What can hang from each mark:
fekudo: mavef tikog
mavef: fekudo gikibuf kunaze mave
mave: mavef topep
gikibuf: mavef tikog
tikog: fekudo pabo
topep: mave sipe
sipe: mavef
pabo: mavef

Every row comes from one small tree of marks. The marks that hang from a mark follow it in brackets, in alphabetical order. Every link used is in the known rows. Which tree was each row made from?
Known rows:
pabo(mavef(fekudo(tikog) gikibuf kunaze mave)): [  7.5  44.8  37.1 -17.6 -31.9  51.3 -28.0  -5.8   5.5   1.3  -6.8  21.1
   6.2 -24.5  12.5 -14.1  23.3  12.6  -7.8 -38.7   6.3  26.5  -8.9 -22.0]
mavef(gikibuf(tikog(pabo)) kunaze mave(topep(sipe))): [ 18.5  39.0  24.6 -34.4  39.3  -3.6 -21.9 -37.7 -42.0 -22.6 -11.0 -33.3
   0.1  -8.3  14.8 -29.0  19.0  18.2  -9.5  57.9  22.8  32.6   8.5 -19.3]
sipe(mavef(mave)): [ 18.3   7.4   8.0  -4.6  17.3  13.1 -44.1  14.7   1.9   0.0  -9.9   5.3
 -13.5  -9.2   8.1 -15.4  16.7   1.9 -11.2   9.8  -5.3  26.7  -0.1  15.2]
gikibuf(mavef tikog(pabo)): [ 32.9   9.5   2.9   5.6  60.0  -2.9 -23.3  11.4 -31.4 -27.9 -13.8 -16.9
  -0.1 -14.8  15.3 -35.7  10.6   8.7 -46.5 -60.8 -13.4   7.2   3.7  41.8]
tikog(fekudo pabo(mavef(mave(topep)))): [ 10.7  20.3  13.2 -10.7  13.8  39.2 -32.2   6.1 -34.0  -7.0  -9.8   4.0
  -4.9 -19.5  28.6  -6.2  23.3  15.6  -0.1  47.3  12.2   7.1  -7.3   5.9]
sipe(mavef(fekudo gikibuf(tikog) kunaze mave(topep))): [ 22.4  36.3  29.1 -22.3   2.7  24.6 -49.3 -29.0   0.3  -5.7 -19.1  -7.2
  -5.4 -27.0  18.4 -28.8  18.8   8.9  -1.0  29.3  17.8  41.0   4.1  -4.6]
tikog(fekudo(mavef(gikibuf kunaze mave(topep))) pabo): [  4.6  52.3  15.4 -18.5   5.5  50.4  -4.9  -2.5 -25.4   0.6   1.9  -0.1
  -4.4 -21.6  24.9 -15.1  22.7  11.9   6.3  64.8  21.1  24.8  -7.5   2.1]
mave(mavef(fekudo gikibuf kunaze) topep(sipe)): [ 15.6  38.0  15.1 -45.0   0.0  20.9 -56.2 -37.5  -9.4  -6.9  11.5 -28.6
  -9.8 -13.6  21.0 -20.8  19.4   5.6  13.1  77.1   2.2  38.0  -3.1 -17.7]
fekudo(tikog(pabo(mavef))): [ 15.2   8.8  10.2  -0.2  23.3  32.8 -16.8  11.6 -21.1  -7.0  15.8   1.4
   1.7   1.6  19.9  -7.1  15.1  13.8 -42.0 -59.7  -8.7   0.8 -11.3  30.0]
mave(mavef(fekudo(tikog(pabo)) gikibuf) topep): [ 31.8  24.9  20.6  -5.9  -2.4  57.7 -31.2 -26.4  -8.0  -4.1  18.6  -2.0
  -7.2 -15.3  34.7 -13.0  16.6  12.1 -33.8  27.8  12.4   9.6  -0.1  19.5]
tikog(fekudo pabo(mavef(kunaze))): [ -2.4  28.8   4.1 -21.4   7.0  25.6 -18.2  36.5 -31.7 -11.7   6.9  -2.1
  14.7  -5.4  15.3 -17.2  16.2   9.3 -15.1  -3.0 -10.6  33.1 -20.8  18.6]
mave(mavef(fekudo(tikog) gikibuf) topep(sipe)): [ 32.6  20.4  29.2 -22.8   5.0  39.6 -59.6 -47.2   7.9   0.8  20.7 -17.2
 -12.6 -15.2  32.0 -14.3  16.7   7.8 -12.5  30.1   5.6  12.5   3.0  -5.5]
topep(mave(mavef(gikibuf kunaze))): [  5.9  29.4  -2.4 -32.0   1.0  30.6 -35.9   7.2 -32.4  -6.8  -0.1 -16.1
 -12.1 -23.8   1.9  -3.0  15.1   2.6   4.1  11.9  34.5  35.4  -9.8   4.0]
sipe(mavef(fekudo(tikog(pabo)) gikibuf kunaze mave)): [ 19.2  37.6  30.6 -11.9 -12.3  39.7 -33.8   6.7   7.4  -0.1  -4.9  15.1
  11.1  -6.5  18.3 -26.5  17.0   9.7 -43.2   9.1  -3.1  49.1   2.9  13.1]
gikibuf(mavef tikog(fekudo pabo)): [ 31.5  14.3  10.1   7.8  50.5   6.9 -27.3  26.8 -25.4 -24.2 -15.0  -8.9
   9.8 -23.3  21.0 -40.2   8.8   6.3 -47.2 -54.8 -12.8  13.4  -1.0  42.9]
sipe(mavef(fekudo(tikog) gikibuf kunaze mave(topep))): [ 16.9  36.4  31.0 -16.8  -9.1  48.8 -47.0 -25.0  15.1  11.3  -2.5   1.1
  -7.5 -19.6  25.9 -18.8  18.7   9.8  -6.1  27.7   9.1  32.2   2.3  -3.3]
mave(mavef(gikibuf kunaze) topep): [  8.4  33.9  -1.0 -31.5   3.3  35.5 -28.6 -20.7 -24.7  -5.5  17.6 -27.1
 -16.3 -19.2  11.4 -13.4  18.0   8.3  14.3  50.1  24.2  26.6 -10.0  -2.1]
topep(sipe(mavef(fekudo mave))): [ 26.7  10.6  23.7 -17.9  14.0  -0.2 -69.3  -2.2  17.1  -1.6 -17.1   2.3
  -5.7  -5.4  17.9 -23.1  18.3  -0.6 -11.3  34.8 -24.7  36.3   7.8  -0.2]
topep(sipe): [ 17.7   5.0   9.2 -15.0  37.9 -21.7 -28.8  -7.1 -11.2  -9.8   3.7 -24.0
  -6.8   4.1   6.3 -21.3  13.7   0.7  -0.3  13.1 -16.0  11.4  -6.2   1.6]
mave(mavef(fekudo) topep(sipe)): [ 27.9  15.2  11.5 -24.9  23.5  17.3 -56.5 -27.0  -4.3  -6.6   8.8 -21.1
 -17.9 -13.4  31.4 -12.6  18.2   1.9   0.5  55.0 -11.5   8.3   2.9  -0.9]
gikibuf(mavef(kunaze mave)): [  8.8  33.0   1.3 -12.1  25.6  12.5 -20.3  15.0 -21.5  -9.1 -22.9  -4.8
  -8.5 -25.1   8.8 -26.0  18.1   5.7  -1.5 -23.4  -9.5  17.7   2.0   0.0]

Which tree is each row?
[ 17.8  41.7  14.5 -17.2   6.9  32.3 -19.0  20.0 -27.6 -23.8   9.3  -7.2
  14.1 -21.5  13.4 -33.6  12.5   7.7 -40.8  -7.6  15.9  46.1  -9.6  19.6] => mave(mavef(gikibuf(tikog(fekudo pabo)) kunaze))
[ 11.3  11.0   8.0  -8.2  11.6  23.7 -28.9  29.4 -25.6 -11.8   3.8   3.9
   9.4  -6.4  16.3 -15.1  16.1   9.0 -18.2  -4.8  -7.5  19.4 -19.9  26.8] => tikog(fekudo pabo(mavef))
[ 21.6   8.5   0.4 -26.9  38.8  12.8 -50.3 -27.7 -19.3  -7.3  17.4 -33.7
 -23.8  -7.8  24.9  -8.1  16.5   5.4   3.3  48.9  -2.5   6.9   2.8   2.3] => mave(mavef topep(sipe))
[ 23.1  37.6  14.0 -23.2   7.3  28.3 -33.9   8.7 -33.2 -22.1 -13.5  -6.1
   5.8 -27.0  14.9 -17.0  14.1   6.0 -36.6  -9.8  28.9  39.2   0.4  15.4] => topep(mave(mavef(fekudo gikibuf(tikog(pabo)) kunaze)))
[  3.7  45.3  26.9 -27.8 -34.0  32.6 -35.6  -3.8  -7.6  -5.4 -17.6  16.5
   3.7 -23.7   3.5 -17.0  25.8   9.9  13.6   9.6   7.1  39.8 -15.0 -26.9] => pabo(mavef(fekudo gikibuf kunaze mave))
[ 13.7  26.9   6.3 -36.2  17.4  13.8 -51.5   7.6 -15.0  -8.2  -7.2 -17.1
  -6.1 -16.5  20.4  -5.7  15.8  -3.2  -4.4  18.6  -3.5  33.2   2.4  -2.6] => topep(mave(mavef(fekudo kunaze)) sipe)
[ 19.0  28.7  24.5 -13.3  -5.3  34.5 -37.9   8.6   6.5  -1.4  10.7  -0.4
  14.0   3.2  17.9 -28.3  11.5   7.1 -46.7  -2.9 -12.3  48.2  -8.2  30.7] => sipe(mavef(fekudo(tikog(pabo)) gikibuf kunaze))
[ 39.4  15.1  14.2   7.0  43.2   1.0 -29.6  11.3 -17.4 -26.2 -21.9  -3.5
   4.9 -20.8  21.4 -40.2  12.1   5.7 -48.5 -51.6 -22.3   9.3   4.4  37.8] => gikibuf(mavef(fekudo) tikog(pabo))
[ 31.6  20.9  32.5  -4.6   0.6  46.6 -52.1 -23.7   4.6   4.6  -5.7   7.3
  -5.2 -11.3  30.7 -18.1  18.5  13.6 -31.1  50.4   9.3  23.3   7.0  18.1] => sipe(mavef(fekudo(tikog(pabo)) gikibuf mave(topep)))
[ 13.0  27.6  21.2 -30.9  11.9   1.7 -58.7   3.8  12.5  -3.0 -15.6  -3.9
   0.5  -3.5  17.0 -25.7  18.2  -0.4  -8.7  33.3 -29.1  50.9   6.2  -7.3] => topep(sipe(mavef(fekudo kunaze mave)))
[ 16.3  29.4  30.0 -15.3 -32.1  30.3 -47.4 -10.9   0.0  -5.5 -20.1  21.9
  -2.8 -25.6   3.7 -13.3  25.6   9.6  10.1  13.3  13.0  25.8 -13.0 -21.4] => pabo(mavef(fekudo gikibuf mave))
[ 23.4  12.7  15.8  -7.0  10.9  23.5 -54.8 -12.0  10.0   4.0 -14.9   3.9
 -18.4 -18.0  25.9 -14.6  20.0   3.2   4.0  54.5  -4.6  17.8   4.8   8.2] => sipe(mavef(fekudo mave(topep)))
[ 35.6  15.3  16.3   6.5  37.2   1.6 -37.6   3.5  -0.6 -19.6 -22.0  -3.4
  -2.3 -31.2  17.5 -37.4  12.6   1.3 -28.6 -69.8 -19.6   3.8   0.8  24.7] => gikibuf(mavef(fekudo) tikog)
[ 19.5  35.2   5.9  -6.0  49.8   6.3 -10.5  18.9 -37.7 -25.9 -26.3  -8.2
   2.8 -23.1  15.2 -36.5  15.8  11.4 -40.6 -48.5  -8.4  18.9  10.7  18.2] => gikibuf(mavef(kunaze mave) tikog(pabo))
[  4.5  30.7  15.6 -21.0   0.7  39.9 -20.4   2.1 -25.6  -7.4  18.0  -7.2
  10.5  -0.8   9.2 -13.8  15.7  17.9 -29.2 -39.3   3.7  28.0 -17.0  11.3] => fekudo(tikog(pabo(mavef(gikibuf kunaze))))
[ 17.1  39.8  19.9 -18.3 -10.4  56.8 -26.8 -25.4   2.1   2.2  20.8  -6.5
  -8.1 -25.1  27.7 -15.2  17.2   7.9  -8.5   9.6  13.2  15.9  -3.3   0.0] => mave(mavef(fekudo(tikog) gikibuf kunaze) topep)
[  9.7  39.5  18.5  -8.4  -2.1   7.3   2.7  13.5  -0.9  -5.6 -19.3  15.3
   0.8 -19.8   9.6 -23.3  21.0   0.1   4.3  15.6  -8.6  20.2  -3.1 -14.8] => mavef(fekudo kunaze mave)
[ 24.5  18.5  27.6   0.7   8.0   4.7 -20.2   1.3  -6.4 -14.5  -2.4  -3.1
   7.1 -25.0   3.2 -35.6  11.7   2.8 -11.5 -21.0  20.2  24.0 -16.8   9.8] => mavef(gikibuf(tikog(fekudo)))
[ -2.2  37.4  13.7 -35.6  -7.8  37.4 -36.9 -25.9 -31.3  -2.4  -6.4 -11.3
 -12.9 -22.2   7.6  -6.1  25.4  18.2  31.8  42.9  27.8  25.6 -11.7 -24.4] => pabo(mavef(gikibuf kunaze mave(topep)))
[  4.6  44.5  30.6 -22.4 -12.6  33.7 -31.0   6.6 -17.3 -14.8 -15.1   7.0
  10.4 -35.7   4.1 -26.6  20.6  12.8  -2.1 -35.5  25.5  40.8 -14.2 -17.2] => pabo(mavef(gikibuf(tikog(fekudo)) kunaze mave))
[ -1.4  43.5  21.1 -26.9 -20.6  39.8 -26.6  19.8 -31.4 -10.5  -9.8  10.6
  15.1 -17.5   6.8 -19.4  22.1  15.6  -4.6  31.4  16.3  47.5 -16.8  -9.2] => tikog(fekudo pabo(mavef(gikibuf kunaze mave)))
